What can hang from each mark:
P: K T
T: P R Z
R: A T
Z: A N
Q: K U
Y: K
K: P S W X Y
X: K
W: K
N: R Y Z
U: Q

Every row comes from one small tree of marks. The marks that hang from a mark follow it in brackets, in alphabetical order. Every link used is in the known rows. Which tree was each row made from?
In the rows, zero is written as 128.
Known rows:
N{R Y{K} Z}: [139 127 129 177 222 116  87 182 113 128  54 170 115 109 161 175  90 127
  90 184 117 138  97 129 136 135 111  76 115 130 116 110 123 112 152  96
 118 174]
Z{A}: [152 160  93 145 123 115 150 122 107 113 144 137  98 146 147 127 146 139
 134 140 137 126 110 127 132  94 142 134 153 150 134 114 105 123 130 115
 126 149]
P{T{R Z{A}}}: [152 142  81 138 137 115 126 128 123 153 128 157  95 154 150 102 150 146
 134 110 140 175 142 168 150 120 144 143 197 196 155 120  96 112 161 141
 102 164]
N{Y}: [105 123 133 141 159 122 111 167 142 130 112 164 129 117 155 150 140 113
 110 134 123 136 110 122 153 126 100 117 102 112 141 127 119 119 120 113
 134 144]
Q{K{Y}}: [106 150 148 161 160  99 136 158 110 112 122 118 126 133 106 137 124 112
 112 126 134 137  87 140  80 126  84 126 107  75 119  93  99 108 140 137
 102 138]
T{P R Z{N}}: [120 148 131 156 148  92 158  94 129 136 114 174 118 121  99 146 152 143
 207  80 135 128 180 155 135 140 163 161 220 159 131 139 127  98 134 132
 130 197]
R{T{P}}: [142 139  80 138 163 125 170  89 159 108 126 115 136 145 121 144 135 111
 159 114 135 161 146 133 124 127 168 170 136 167 161 157 110 118 136 155
 130 133]
X{K{P{T} W Y}}: [114 104 157 110 202 162 130 161 161 145  89 106 145 176  59  86 176 156
 147 115 143 136 180 128 139 113 142 150  99 117 136 117 165 144 176 148
 100  68]
R{T{P{K} Z}}: [150 127  74 148 194 123 122 100 175 135 139 146 152 164 122 135 140 100
 150  63 134 193 156 153  93 140 174 141 126 233 185 153  74 123 173 166
 115 151]
U{Q{K{X Y}}}: [ 74 170 147 121 117  76 131 215 101 107 121 130 164 121 112 147 195 111
  75  90 131 159  93 124 107 135 109 135 118  59 123 102 116 121 125 156
  80 138]
T{P R Z{A}}: [147 161  91 174 155  94 184 129 106 135 140 178  85 134 144 147 177 164
 215 108 157 161 154 157 153 116 167 135 232 215 151 149 117 112 135 133
 105 196]
U{Q{K}}: [ 74 161 149 145 123  93 128 166 124 135 134 133 140 123 132 168 130 110
  86 129 127 145  92 120 116 140 136 152 135  83 143 141 130 117 133 149
  85 132]
X{K{P S W}}: [ 77 135 175 136 206 162 164 139 118 151 110 108  99 137  67 127 156 165
 138 150 117 108 164 111 146  89 172 132 142 106 147 146 234 148 154 139
 105  99]
R{T{P Z{A}}}: [159 161  77 163 179 125 176  93 121 114 153 142  90 176 126 148 150 110
 177  93 149 180 136 141 132  92 182 154 172 242 174 157  84  89 135 152
 103 181]
W{K{P X Y}}: [115 135 117  57 154 107 144 168 117 144 112 127 151 156 100 101 207 176
 143 101 128 146 151 100  97 121 127 124 121 129 104 119 184 173 139 157
 121 143]
U{Q{K{W}}}: [ 61 132 169 161 121  91 124 174 133 128 118 116 140 122 125 172 150 126
 102 120 128 133 106 141 159 162 131 165 134  92 151 161 147 133 160 158
  88 113]
R{A T}: [143 178 103 147 135 130 136  83 141 128 112 115 140 163 132 126 119  87
  80 114 125 149 126 141 137  63 123 127 129 148 143 183 110 104 134 154
 127 111]
Q{K{S Y}}: [ 84 159 159 176 178 102 154 134  96 103 120 102  96 135  88 127 100  97
  88 127 120 129  74 128  63 105  89 122 113  37 116  93 124 105 139 130
 102 145]
K{P{T} W X Y}: [124  81 123  83 140 132 123 190 143 136  95 119 168 158  96  90 212 158
 147  87 122 151 176 142 158 130 150 169  85 146 126 126 158 150 170 156
 123 105]
K{P W}: [107  96 142 131 157 132 137 144 132 151 122 130 145 139 118 140 160 173
 174 135 119 120 165 129 174 126 165 155 122 145 135 160 184 154 143 145
 127 117]
N{R Y{K{S}}}: [ 98 125 132 194 230 112 106 146 131 126  64 144  77  91 157 162  84 101
  76 179 119 134  30  93 160 102 113  77 122  66 126 121 141 113 144  98
 137 192]
N{R{A T} Y Z}: [110 187  92 189 202 121 108 142 152 138  47 179 164 148 174 153 108  84
  43 151 114 160 125 144 142  75  86  89  99 163 144 169 112  68 144 130
 128 141]
Y{K{P X}}: [158 129 114  90 156 123 129 170  92 146 123 126 110 119 133 150 162 175
 144 143 121 154 126 115 156 104 191 139 159 127 120 132 174 163 147 136
 116 173]
Y{K}: [157 125 131 138 159 124 118 119 117 119 113 110  92 120 120 147  97 135
 127 153 131 129  96 127 131 127 141 116 149 115 125 122 127 143 145 120
 118 141]
T{R Z}: [116 135 145 144 140 116 121 142 116 153 124 162 124 122 144 137 142 155
 151 103 142 154 148 158 142 133 119 113 206 161 137 139 138 119 128 149
 118 168]
U{Q}: [ 85 132 152 131 115 113 130 154 140 123 135 149 154 129 125 139 152 117
 101 118 129 139 118 112 140 124 142 137 144  92 132 147 130 127 110 140
 110 108]
Q{K{P Y} U}: [ 73 192 170 155 192  78 142 169 109 145 127 102 147 146 128 143 131 136
 141 148 120 130 110 111 111 127 103 166  97  60 123  77 139  72 136 151
 100 144]
N{Y Z}: [116 140 140 142 167 125 113 174 111 121  98 185 141 121 135 159 132 122
 112 144 108 127 159 139 113 134 103 110 118 143 125 119 125 109 122 103
 117 134]
K{P{T}}: [144 102 110  90 158 157 127 130 151 172 126 133 142 155 124  95 127 139
 130 133 116 158 157 121 130 118 171 170 110 138 137 141 147 136 155 140
 127 115]
K{W X}: [127 112 122 103  88 119 120 176 114 117 107 103 139 113 127 135 197 152
 141  96 122 125 159 153 188 150 143 145 125 170 140 143 160 156 153 148
 130 127]
Z{A N}: [147 170  99 143 110  98 159  84 107  89 132 135 102 144 108 123 142 129
 131 121 118  93 125 126 128  90 140 159 158 116 119  87  86 106 137 103
 125 165]
T{P Z{N}}: [135 135 149 153 158 116 139  96 130 134 130 153 103 149  75 133 144 111
 193  79 131 123 165 140 131 128 167 155 168 169 131 143 119  81 129 126
 127 189]
W{K}: [124 131 114  95 123 118 120 106 150 144 114 111 118 151 116 117 126 147
 129 114 126 129 134 116 101 149 114 115 134 152 120 140 161 161 147 145
 128 129]
R{T{P Z{A N}}}: [155 175  84 165 169 105 170  55 123 100 143 136  94 181  94 138 148 101
 170  79 136 144 149 144 122  83 188 174 179 203 157 132  66  72 137 140
 109 197]
Z{A N{Y}}: [127 172 100 155 145  91 133 126 118  97 118 175 101 133 137 144 154 112
 108 125 116  93 100 122 147  92 118 148 138 101 129  84  80  97 127  84
 129 186]
P{K T{Z{A N}}}: [175 134  74 127 141 115  84  87 150 133 138 148 113 184 108  79 130 107
 100  71 115 146 143 161  93 109 147 150 125 188 152  80  50 105 202 120
 111 165]
N{R{A T} Y}: [109 174  89 188 195 116 107 130 182 145  64 162 152 148 194 147 118  75
  46 138 133 168  80 121 179  68  86 100  87 133 161 173 104  77 140 134
 142 149]

Write each row's tree:
[147 172 137 200 210 118  86 169 120 146  37 185 110 120 163 166  87 106
  69 192 119 138  95 139 163  79  84  59 127 136 116 162 135  92 149  93
 126 167]
N{R{A} Y{K} Z}
[145 149 122 144 129 135  97 116 150 186  97 162 125 157 135  91 127 116
 121  99 136 179 161 182 165  91 113 112 179 189 146 182 130  96 161 151
 113 139]
P{T{R{A} Z}}
[152 152  90 193 215 100 111 174  97 113  71 180  87 124 177 175 106 135
 101 195 122 135  81 126 140  98 115  85 148 141 126  90  98 105 153  81
 112 192]
N{R Y{K} Z{A}}
[143 122  98 152 175 104 138 134 159 102 125 164 159 140 103 117 166 124
 164  78 141 140 147 131  76 144 126 132  99 142 134 107  82 149 162 129
 131 126]
T{P{K{Y}}}
[106 131 122 162 183 110 121 126 135  98 113 147 134 138  81  97 131 106
  82  85 115 124 109 123  52 107  95 100  88  68 122  81  96 136 161 121
 127 118]
P{K{S Y}}
[111 144 112  73 117 115 134 118 108 136 116  88  96 127 100 108 157 143
  92  98 104 133 126 108 103 124 133 106 144 135 124 139 199 165 148 147
 128 151]
W{K{S X}}
[127 161 114 181 156 103 118 108 115 131 115 164  86 153 138 125 129 125
 122 122 134 119 105 125 150  91 135 113 155 154 126  99  95  61 138 112
 128 212]
T{Z{A N{R}}}
[128 159  87 187 183 105 125 179 111 122  79 201 121 130 186 161 136 137
  92 170 120 135 111 123 137 112 103  98 124 166 133  99 103  91 138  86
 118 177]
N{R Y Z{A}}
[ 85 105 148 206 227 106 103 157 134 122  44 128  71 101 152 170 104 123
  93 167 119 116  49 111 205 122 118  86 118  80 142 145 159 126 167 107
 146 168]
N{R Y{K{S W}}}
[ 86 117 157 135 133 111 142 161  97  88  95 104 121 120  79 112 193 134
 113  78 118 120 134 137 147 110 116 112 113  92 121 119 154 139 145 140
 130 124]
K{S W X Y}
[ 54 132 151 127 181 129 145 145 131 178 125 124 125 143 105 128 115 105
  65 141 100 172 100 103 106 107 185 184 125  55 155 156 165 112 162 158
  86 123]
U{Q{K{P{T} S}}}
[111 103 164 160 201 132 145 122 100 136 103 101  82 122  88 147 107 168
 150 157 112 112 114 122 158  97 184 148 156  90 128 163 205 161 163 127
 124 142]
Y{K{P S W}}
[124 180 143 169 134 112 115 122 119 170 111 174 124 136 140 131 135 135
 138 110 142 153 147 173 164  78 102  95 210 176 131 174 146 100 128 145
 117 163]
T{R{A} Z}
[117 117  97  77 166 113 146 124 165 164  90 138 160 161 106  77 154 187
 144 115 130 159 164 125  89 140 123 151 152 110 121 110 159 165 167 164
 119 115]
W{K{P{T{R}} Y}}
[138 167 103 158 165 116 135 171  89 108 112 186 112 136 148 159 149 132
 115 152 110 131 141 150 115 100 114 111 139 163 132 104 102 107 128  93
 106 155]
N{Y Z{A}}
[157 110 111  80 184 152 128 133 103 159 104 101  82 127 105 112 135 141
 104 139 100 170 123 116 133  91 201 152 143 104 130 143 186 155 173 137
 112 157]
Y{K{P{T} S X}}
[117 176 123 190 184 116  96 170 136 155  55 204 145 132 171 144 119  99
  70 158 115 134 132 142 151  81  72  65 101 151 120 158 141  80 137 100
 130 152]
N{R{A} Y Z}
[114 130 109 162 191 131 111 112 149 149 102 123 136 159 164 133 107 109
  95 119 143 174 106 129 134 121 129 109 123 181 158 140 105  79 135 164
 121 166]
N{R{T{Z}}}
[127 109 158 161 171  94  92 133 131  95  68 129 109 112 103 169 122 130
 125 134 112  82 105 136 187 135 121 148 138  84 132 122 126 133 165  99
 134 163]
Z{N{Y{K{W}}}}
[125 133 120 158 157 107 158 134 132 152 128 172 116 116 129 146 158 154
 212  97 143 163 170 152 145 147 157 130 206 196 147 162 147 116 132 145
 118 180]
T{P R Z}
[ 76 113 158 126 166 121 163 172  91 115 103 130 132 128  77 115 208 161
 139  89 112 128 148 125 144  95 150 137 121  91 113 128 192 145 140 143
 130 133]
K{P S W X Y}
[138 115  97  29 147 126 119 156 154 163 100 110 154 179  95  72 196 163
 122  84 121 169 162 108  97 135 134 147 101 150 117 111 166 173 172 166
 121 123]
W{K{P{T} X Y}}
[102 144 143 124 138 117 150 153  87  95 110 120 114 120  85 105 173 117
  87  89 115 133 114 117 106  92 113 107 117  71 106  96 134 120 123 131
 128 144]
K{S X Y}
[165  80 105  77 152 139 100 165 126 158  93  92 119 134 115 125 171 175
 144 130 116 157 157 143 194 141 200 172 131 164 141 150 177 179 197 152
 114 132]
Y{K{P{T} W X}}
[ 82 140 173 151 179 152 148 127 120 123 100  85  88 130  60 127 141 138
 119 131 124 100 144 126 145 107 131 120 138 109 148 140 197 139 155 140
 103  98]
X{K{S W}}
[ 66 171 166 156 168  81 124 162 113 167 124  82 135 134 145 167 136 158
 162 151 111 121 137 133 175 159 143 192 108 124 155 130 194 100 165 163
 108 135]
Q{K{P W} U}
[ 66 135 197 156 225 150 170 141 120 119 103 114 112 151  34 114 169 160
 136 122 131 105 151 107 121  79 135 126 134  65 124 114 212 141 150 138
 106 100]
X{K{P S W Y}}
[140 177  61 166 150  95 154  69 140  90 101 118 126 159 150 131 113 107
  80 139 124 110  95 114 130  82 145 159 141 125 143  86  61  82 150 126
 132 178]
Z{A N{R{T}}}
[ 56 174 148 127 121  93 144 177  90 130 126 118 121  97 121 156 162 102
  54 110 109 157  85 116 123 115 146 142 140  58 140 139 172 122 139 157
  89 147]
U{Q{K{S X}}}
[116 144 127 101 203 142 154 154 152 154  96 150 154 150  83  88 171 173
 142 129 145 157 177 124 108 107 128 147 166  89 137  83 159 148 161 148
  96 101]
X{K{P{T{R}} Y}}
[139 130  82 157 173  97 128 129 153 156 134 191 149 118 143 145 163 148
 190  77 141 167 174 160 116 163 154 130 191 206 164 141 114 143 171 146
 119 168]
T{P{K} R Z}
[146 104  78 120 151 118  77 134 164 174 119 159 158 142 149  98 132 135
 114  76 123 179 167 173 115 158 133 130 152 197 164 113  91 143 201 156
 108 138]
P{K T{R Z}}
[ 79 160 185 144 234 154 169 141 109 129 118 136 107 150  46 103 149 141
 122 141 129 119 139  93  82  56 134 111 136  51 117  99 177 121 128 130
  98 116]
X{K{P S Y}}
[ 95 101 141 173 172 104 121 132 141  90  97 126 143 138  80 106 145 124
  97  79 112 108 119 141  94 125 104 112  89  83 127 105 119 152 183 133
 133  98]
P{K{S W Y}}
[ 88 159 161 123 217 168 167 129 113 158 130 128  95 135  75 121 136 145
 120 158 121 125 143  87 108  69 167 126 154  91 132 129 209 135 134 130
  98 118]
X{K{P S}}
[165 174  45 161 165 117 134  79 184 135 113 147 160 164 134 124 135  89
 113  83 128 166 151 152 114  83 149 142 108 195 169 187  97 129 178 154
 124 118]
R{A T{P{K}}}
[129 126  99 177 209 129 143 107 167 149 106 135 126 154 153 145 123 101
 154 101 150 188 120 122 143 128 162 128 135 213 175 170 105  77 136 162
 124 183]
N{R{T{P Z}}}
[153 118  91  54 133 146 118 160 134 174 127 132 149 136 135 101 184 150
 123 113 112 173 171 124 144 125 184 169 116 159 135 133 164 147 153 149
 123 133]
K{P{T} X}
[142 172 139 139 124 113  98  81 153 170  88 158 130 155 101  87 124 106
 109  79 121 140 171 187 152  88 116 139 190 156 130 160 121  80 162 140
 121 155]
P{T{R{A} Z{N}}}
[133 136 129 106 179 129 142 148  78 143 118 113  84 110 107 140 144 162
 119 152 103 143 108 103 136  84 192 127 168  92 117 139 194 155 141 132
 113 176]
Y{K{P S X}}
[110  98 120 189 186 106 150 122 152  90 100 140 128 135  71 118 162 121
 163  74 118 123 146 139 108 134 135 131  97 124 144 133 125 152 179 129
 136 114]
T{P{K{S W Y}}}
[104 134 178 143 169 135 132 161 136  95  94 103 126 150  59 117 174 147
 143 108 156 104 151 134 131 123  93 113 118 106 126 101 143 142 150 137
 105  84]
X{K{W Y}}
[149 168  74  85 114 124 133 151 140 194  89 164 158 126 154  96 194 153
 114 117 118 177 184 155 174  77 158 153 164 168 137 174 178 146 169 157
 123 137]
K{P{T{R{A}}} X}
[108 172 114 174 160  70 134 135 107 123 112 203 104 126 149 154 163 137
 136 100 123 124 120 153 164  93 111 136 210 137 141  96  86  86 130 102
 119 222]
T{R Z{A N{Y}}}
[143 179  99 154 153 110 143  69 113  94 132 126 105 183 105 125 126 108
 110  91 126 136 127 147 110  72 157 159 168 164 147 104  59  70 133 141
 106 185]
R{T{Z{A N}}}
[118 127 171 109 231 176 111 164 139 171 118 141 128 193  58  81 154 134
 142 103 151 173 165 121 100  94 137 121 116 147 135 105 146 104 149 148
  80 119]
X{K{P{T{Z}} Y}}
[105 111 147 111 140 115 138 196 112 126 110 134 163 136 105 120 233 178
 155  96 125 133 165 134 160 124 141 152 111 128 120 126 170 154 138 149
 127 128]
K{P W X Y}
[109 130 157 167 163 118  96 108 141 151  98 145 121 141 122 125 111 115
 113 114 128 116 117 124 133 122 128 116 140 139 119 110 117  67 137 123
 140 195]
T{Z{N{R}}}
